What can hang from each mark
j935: j73 j74 j296
j296: j379
j379: j749 j871
j73: j380 j935
j6: j380 j965
j380: j6
j871: j379 j935
j70: j380

Each row was made from one small tree. The marks that hang from a mark follow it in brackets, in the order of their numbers. Every link used is in the known rows. Write each row's tree.
Known rows
j73(j935(j74 j296(j379(j871)))): [ -2  -3   4  -4   4   8  11  -2 -11  28  -3   1  -5   0   2   6   7  -1
   6  11  -5  -6  -2   5  11  -4   7   3   1  14  -3   7   0   5   2  11
  -9  -7  -6  -8   3   1  27  -3   3   4   4  -8   0 -17   4   2  -6  -1
 -14  -5  -7   4  -6]
j379(j871(j935)): [  2  15   1  12  -7 -15   7 -14  -3  -9  -7  -9   3  -3   4   3  -6  -1
 -15 -11  11  12   3  -9 -14  -2  -7   0   6  11   4 -26   3   0  -3 -15
   3 -20  -1  -2 -19   8   2  -4   1  -2   8  -1   7  -3   7  -6   2   1
 -17   9 -13  -8  -2]
j379(j749 j871(j935(j73(j380(j6)) j296))): [  8 -19   4  -5   5  -1  -7  -3   8   0  -2  -1 -12   0  -3   3   5  -7
   1  -6 -20  14   0   1  -6  12 -10   0   2  20  -2  -4   5   5   9 -17
  13 -12  15   9   0   4 -16  -3  -3  -9  -2   0   2  12  -3   2   7  -3
  17   1  -2 -13  13]
j935(j296(j379)): [ -9   2  -1   5  -1   5   8   3  -2   2   9   1   2   2   3  -2  -2   3
  -2   2  10  -3   3  -4   3   0   9   0  -6 -11   2  -3  -1  -5 -11   9
  -2   3  -4  -1  -6  -6   6   1  -1   6  -4  -7  -5 -10   8   1  -6  -1
  -3   0 -11   5  -5]
j935(j296): [ -5   1   3  10  -5   1   4  -2   6  -5   5  -2   5   4   6  -5   0   8
  -4  -4  13   4   1  -8  -2  -4   4   0 -10 -11   2 -17  -4  -5  -8   2
   0   3  -3   1 -16  -4  -1  -1  -4   2  -3  -3   2  -5   5  -4   0  -1
   8   3 -18 -12  -4]
j296(j379(j749 j871(j935(j73(j380(j6)))))): [  6  -2  -3   0   4  -7  -7  -2  -3   0  -3  -1 -11  -4  -5   5  -3 -13
  -7  -5 -15   8   3   3  -9  12 -12  -2  13  17   1   6   9   3   2 -18
  11  -9   5   4  11   6 -11   1   2  -3  -2   1  -2   9   0   5   2   1
  -4  -1   9   3  13]
j380(j6): [  1  14   0  27  -5 -12   0  -8  -2 -23   0  -3   6   3   1  -5  -8   1
 -19 -13  12   2  -1  -3 -10  -8 -10  -3  -5  -7   4 -12  -2  -7 -10  -8
  -3  18  -8   2 -10   3  -6   4  -2  -7  -4   8   6  -3  -3   2  -1   1
   2   7 -12  -8   0]
j871(j379(j749) j935): [  2  12  -7  11  -8 -15  -6  -4   2 -30   4  -3   6  -3   7   9 -12   7
 -13  -4  17   7   5  -5  -8  -6 -15  -2  -7  -5   2 -20   2  -8  -3 -10
   2 -20   6  -1  -8  -5 -14  -2  -4   8   2  10   5   6   1 -13   1   1
   9  12 -11  -2   5]
j296(j379(j749 j871(j935))): [  1  15  -6  18   1 -17   0  -5  -7 -12   1  -3 -10  -3   2  11  -8  -6
 -15  -4  -3   8   8  -1  -7   2 -15  -2   8  10   3 -12   6  -4  -4 -10
   7 -28   3  -7  -6   4   6  -3   4   2   5   3   0  -5  10  -5  -3   1
 -15   5 -10  11  13]
j73(j935(j74 j296)): [  0  -1   5   0  -2   7   5  -1   2  16   0   0   6   3   4  -3   5   7
   3   8   8  -3  -2   1   8 -10   6   4 -11 -10  -2  -7  -5   1   5  11
 -13   5  -2  -1  -5  -1  13  -1  -1   2   2  -2   7 -15  -1  -2  -4  -3
   7  -1  -7 -22  -8]
j73(j380(j6(j965)) j935(j74)): [  7  13  -3   5  -1  -5  -2  -6  -7  -5 -10  -2   7   4   0  -1  -4   2
  -5  -6   7 -12  -6   6   0 -12  10   2  -4 -13  -2   7  -6   1   7  15
 -11  30 -11 -12   8   9  -4   2   3  -4   4   7   9  -4  -9   5  11   5
  -3  -2  14  -4  -9]
j379(j749): [ -1  20  -5  26  -6 -12 -10  -2   7 -26   3  -1   2   5   7   1  -3   6
 -16  -9  11   6   6  -5  -6  -9 -19  -2  -7 -18   3 -22  -5 -10  -9  -6
   4  -1  -3  -2 -16   0  -5   0  -3   3  -2  14   3  -3   9  -7  -2   1
  11   9 -15  -7  11]
j70(j380(j6(j965))): [  0  20  -4  26  -5 -16  -4  -7  -2 -31   0  -4  10   7  -5  -1 -19   8
 -21 -14  12  -7  -2   2 -12  -4  -5  -2   2 -18   2  -9  -1  -3  -8   1
  -5  20 -10  -3  -1   7 -14   2   2  -9  -4  16   6   8 -10   4  15   2
 -11  10  -5  18  -7]
j379(j871): [ -3  17   3  20  -6 -14   5 -11  -4 -11  -4  -7   4   2   6   1  -1   1
 -14 -11  13   8   0 -10 -10  -6  -9  -1   2   6   4 -24  -3  -1  -9 -11
   0  -6 -12  -5 -20   4   7  -2   0  -2   2   4   5  -5   7  -4   0   4
 -13   8 -18  -2   2]
j73(j380(j6) j935(j74)): [  7   6   1  -1  -1   1  -1  -1  -4  11 -12   0  11   1   2   0   3   2
 -11  -2   4  -5  -3   6   1 -14   5   3  -6 -12   0   8  -5   1   9   3
 -16  35  -8   0   5   6   0   3  -7   0   3   7   9 -13  -8   6   1   3
  -6  -1  12 -23  -9]
j6(j380 j965): [ -4  27  -2   4 -10  -4   0 -11  -4 -22 -11  -7   4   6   5  -9  -8  10
 -15 -16  27  -8   1 -13  -9  -9   3  -1   2 -17   1 -17  -5  -9 -11  13
   5   0 -11 -11 -16   2 -13   0   6   3  -3   5   6   5   5  -3   7   8
 -12   3   3   6  -4]
j73(j380(j6(j965)) j935(j74 j296(j379))): [  2  -5  -3 -10   6   7   0   2 -11  10  -2   4  -1   3  -3  -1  -1   0
  10   5  -6 -18  -5  11  11  -5  24   2  -3  -8  -6  25  -3   3   5  26
 -11  27  -7 -12  19   3   2   0   4   2   1  -6   1  -9  -8   9  10   2
  -4  -9  15  12 -12]
j296(j379(j749 j871)): [ -4  18  -5  24   2 -15  -3  -4  -6  -9   1   0  -9   2   4   8  -2  -4
 -16  -5   0   4   6  -1  -3  -3 -15  -3   7   7   2  -8  -1  -6 -12  -7
   6 -12  -6  -9  -7   1  12  -1   2   4  -1   9  -4  -6  12  -2  -2   3
 -12   3 -14  22  14]
j871(j379(j749) j935(j73(j380) j74 j296)): [  1 -17   0 -26   0   8  -9  11  13  -3   0   4   6  -5   2   1   5   5
  19   9  -2   4  -1   0   5   3   1   1  -7   0  -3   3  -1   1  10  -4
   2 -12  14   9   2 -12 -11  -2  -5   7   1   2  -1  17  -4 -10   1  -2
  19   0   9  -7   1]
j70(j380): [ -3  20   0  14 -10  -7   2   2   5  -6  -2  -4  17   2   2   3  -8  13
 -20  -9  19   1   3  -4  -9  -4  -2   1  -2 -24   6 -17  -2  -2  -9  -5
  -9   9  -7   4 -10   1  -5   0  -9   5  -1  16   5  -5   0  -1   6   2
 -16  10  -8  -7  -9]

Write each row's tree
[  3 -10   5  -1   3  -2  -4   0  11   2   1   0 -10  -2  -2  -2   6  -5
  13   5 -15  11  -1  -2   1   7 -19  -1   5  19  -1 -10   2   4   9 -11
   9 -32  13   8 -10   2  11  -4   6 -11   3  -1  -1  12   3  -7  -7  -7
  16   3  -7  -5  12] : j379(j749 j871(j935(j73 j74 j296)))
[ -1  -8   1 -13  -4  -1   6   0   0 -12   1  -1  10  -5   3   0  -5   7
   9   7  14  -1  -2  -4   4  -6   4   0 -10   0  -1  -7  -1  -2   3   1
  -8 -13   6   3  -8  -7   2  -3  -2   3   6  -4   1   2  -4 -11  -2  -2
   1   5  -4   3 -11] : j871(j379 j935(j74 j296))
[ -5 -13   3 -14   9   8  -4  10   4  19  -1   6  -9   0  -1  -1  15  -6
  17   8 -19   1   0   2  10   8  -2  -1   8   9  -2  17  -3   6   3  -1
   6  -4   1   2   6  -4  12  -1   1   2  -1  -1 -11   4   6   0  -5   0
  -1  -9   7  16   9] : j935(j73(j380) j74 j296(j379(j749 j871)))
[  1  16  -5  11   5 -15   2  -1  -7  -8  -4   1  -9  -4   0   7  -4  -6
  -4   3 -10   2   4   2   1  -2 -18  -3   9   8   0  -1   3  -2   1 -10
  -1 -21   3  -5  -2   7  18  -2   7  -2   9   6  -4  -5   7  -6 -10   0
 -20   4   0  18   9] : j296(j379(j749 j871(j935(j74))))
[ -5 -10   6 -18  -2  17   5   9  12  11  -2   2  11   0   0 -13  13   4
  15   4   4   1  -5  -5   5   3   8   2  -3 -13   1   3  -6   5   4   5
  -1  14  -2  11  -5  -5  -1   2  -4   1  -1  -2  -2   5   0  -1  -3  -1
   8  -5   8 -12  -7] : j935(j73(j380) j74 j296)
[  5  -4   1  -4   4   5  -1  -2  -5   4  -7   1   2   6  -1  -2   0   4
   6   0  -3 -12  -6   7   6  -9  16   3  -9 -11  -5  11  -6   4  10  21
 -11  27  -5  -9   9   3  -4  -1   1  -3   2   0   8  -4 -10   5  13   2
   3  -6   9  -5 -11] : j73(j380(j6(j965)) j935(j74 j296))
[ -1  15   0   1   0 -10  12  -5 -12  -2  -6  -4   0  -6  -1   2  -4  -5
  -3   2   1  -1   0  -2  -2  -1  -5  -2  11  12   3  -1   4   0  -1  -7
  -5 -16  -2  -3  -4   7  20  -1   7  -3  10  -3  -2  -7   5  -3  -9   2
 -29   3   2  16  -3] : j296(j379(j871(j935(j74))))
[  4 -24   4 -29  -1  10   2   5   4  -4   0   1  11  -6  -4  -5   1   1
  14   5   1  -1  -7   0   2   4   8   0  -5   8  -2  12   2   4  10  -6
  -2   8   9  14   9  -5 -15   1  -5  -4  -1  -6   1  16 -17  -1   1  -2
  12  -1  14 -10  -9] : j871(j379 j935(j73(j380(j6)) j74 j296))
[  3 -14   6 -18   4   3  -2   5  12  11  -6   1  -5  -2   0   0  11  -3
  14   3 -17  11  -1  -2   2   8  -7   1   4  10  -2  -2   1   8  14 -10
   7 -20  12   8  -7   2   1  -5  -2  -3   5  -1  -1  12   3  -6   0  -3
   7  -2   5  -9   8] : j379(j749 j871(j935(j73(j380) j74 j296)))
[ -1  -7   0  -5  -7   1   7  -4   2 -15   5  -4  10  -3   5   4  -9   9
   1  -1  19   4   1  -8  -4  -2   6   1 -12   0   0 -17   2  -3  -2  -2
   0 -17   7   2 -12  -9 -11  -4  -5   8   2  -6   4   3  -1 -10   3  -1
   6   7 -13  -9 -10] : j871(j379 j935(j296))
[ -3  -6   0  -9  -7  12   6   2   6   9  12  -2   1  -6  -3  -7  -5  -2
   4   3   8   3   2  -4  -2  13   7   0   3   0   2  -6   9   1  -6   0
   8 -19   7   8   1  -5  -2   1   2   1  -4 -15  -4   4   1   2  -8  -6
   7  -2  -1 -13  -4] : j871(j935(j73 j296(j379)))
[  2 -10   1 -14   6  14   5   8  -9  28  -3   5   1   1  -2   0   4  -1
   3   8  -8 -12  -3  11  12  -7  19   3  -8  -7  -3  26  -2   2   7  16
 -15  30  -1  -1  18   0   6   3  -6   4   1  -6   0 -17  -8  10   0   1
  -6 -10  12  -6 -10] : j73(j380(j6) j935(j74 j296(j379)))
[ -8 -10   3 -21   0  20   4  14   6  22   2   5   7  -2  -3 -11  11   1
  17   9   0  -6  -3  -1   9   6  17   1   1 -11   1  18  -3   4  -1   9
  -1  15  -3   8   7  -7   4   4  -3   5  -2  -7  -9   2   2   4  -7   0
  -4  -9  14   5  -7] : j935(j73(j380) j74 j296(j379))
[ -6  -9   1   1   7   3  -3   4   4  11   8   5 -12   0  -2  -2  11  -5
  16   9 -17   1  -1   2  10   5 -13  -3   9  19  -1   8   0   2  -3  -2
   6 -16   1   2   0  -4  20   0   6  -5  -4  -1 -11   5   7  -1 -14  -5
   7  -2  -6  21  14] : j935(j73 j74 j296(j379(j749 j871)))
[ -1 -16   2  -1  10   3  -7   3   0  10   4   5 -14   2  -4   3   7  -8
   3   0 -22   4   1   6   2  12  -4  -2   6  21  -2  13   3   3  -2  -6
  13   1   3   3  10  -2  -5   1  -2  -3  -9  -2  -8   6   0   7   2   0
  11  -5  -1  13  16] : j935(j73(j380(j6)) j296(j379(j749 j871)))
[  4 -16  -1 -11   5   8  -7   9   6   5   8   4  -9  -2  -6  -1   0  -6
   5   1 -14   3   4   6  -1  12   1   0  -1   0  -1  13   7   0   3  -5
  10   0  15   8  17  -2 -18   3  -4   0  -6  -4  -4   9  -4   6   1  -4
  19  -4  10  -7   8] : j871(j935(j73(j380(j6)) j296(j379(j749))))
[  2 -10   0 -10   2  13   3   1  -9  23   0   2   0   1   0   5   3  -1
  -7   2   0  -7   1   8   4  -2  22   4  -8  -8  -2  16   1   2   1  12
  -8  24  -3  -4  14  -1  -5   1  -9   9  -4  -7   4 -17  -5  10   6   2
  -3  -9   4 -15  -9] : j73(j380(j6) j935(j296(j379)))
[  4   3  -3  -1   0  -6   2 -11  -9 -10  -5  -7  -3  -4  -8   0 -12 -11
  -1 -10  -3  -2  -3  -2 -14  12   5  -2  18  17   1   7   7   6  -2  -4
  11  -3  -3  -5  11   9 -12   0  10  -8   0  -8  -2  14  -4   8  10   4
 -13  -3  15  19  -1] : j296(j379(j871(j935(j73(j380(j6(j965)))))))
[  5  -4  -1   2  -1   5  -1  -7  -4   2  -2  -2   2   7   1   0  -4   6
  -3  -5   4  -6  -3   3  -2  -4  19   4  -9 -11  -4   0  -3   1   5  19
  -4  21  -4 -11   6   3 -15  -2  -1   2  -2  -5  10  -3  -8   7  19   3
   9  -3   0 -14  -9] : j73(j380(j6(j965)) j935(j296))
[  0 -10  -2 -16   0  12  -5  11  11  11   8   2  -3  -3  -2   0   2  -1
   6   4  -5   6   6   1   0  14   6   1   0  -9   0   4   6   0   1   1
  12 -13  13   5   7  -6 -12   0  -4   9  -3  -7  -7   6   6   0   0  -3
  13  -6   8 -10   4] : j871(j935(j73(j380) j296(j379(j749))))
[  1   1   4  -5  -4   3  -2   3   5   0  -5   1  11  -1  -4 -12   5  -2
   0  -3   3  -2  -7  -2  -3  -2  -4  -1   1  -9   3   9  -5   1   2  -6
  -3  32  -7  12   2   3  -8   8  -2  -9  -3   8   0   7  -8   5  -6   1
   5   0  14  -8  -4] : j935(j73(j380(j6)) j74)
[  0   1  -3   1   6   6  -4   7   0  17   7   7  -9   2   3   3   6   2
   6  14  -7  -7   4  11  15  -7  -3   2  -6  -8  -3   9  -2  -3   2  13
  -7  -2   0  -7   8  -4  19   1   1   8   0   1  -2 -16   5   0  -8  -4
   9  -4  -4  -4   5] : j73(j935(j74 j296(j379(j749))))
[ -5   0  -1  17   7  -6  -1  -1  -3  -2   6   2 -14   3   4   8   3  -1
  -2   1  -9   5   5   0   4   1  -7  -2   0  10  -1  -6   0  -4  -9  -1
   8 -17   0  -7  -6  -4  10  -3   1   3  -2  -1  -6  -8  12  -2  -2  -1
  -1   1 -20  20  13] : j935(j296(j379(j749 j871)))
[ -4 -11  -2 -10   6  10  -3   6  -1   0   5   5  -1   2  -9 -12   1  -3
  20   3  -8 -16  -8   4   7   5  15  -2   4  -3  -2  25  -3   2  -1  15
   2  25  -5  -1  17   0  -2   6   8  -9  -6  -6  -8  12  -8  10   2   0
   3 -10  19  22  -5] : j935(j73(j380(j6(j965))) j74 j296(j379))
[  2   9  -2   4   1  -8  -3   0   1   0   0  -1  -9  -6  -3   1   0  -9
   6   6  -9   5   2   1  -2   7 -21  -3  17  17   2   1   5   1   1 -14
   6 -26   4   3   1   4  15   1   9  -5   3   1  -6   7   6  -3 -14  -3
  -4   2   3  14  12] : j296(j379(j749 j871(j935(j73 j74))))
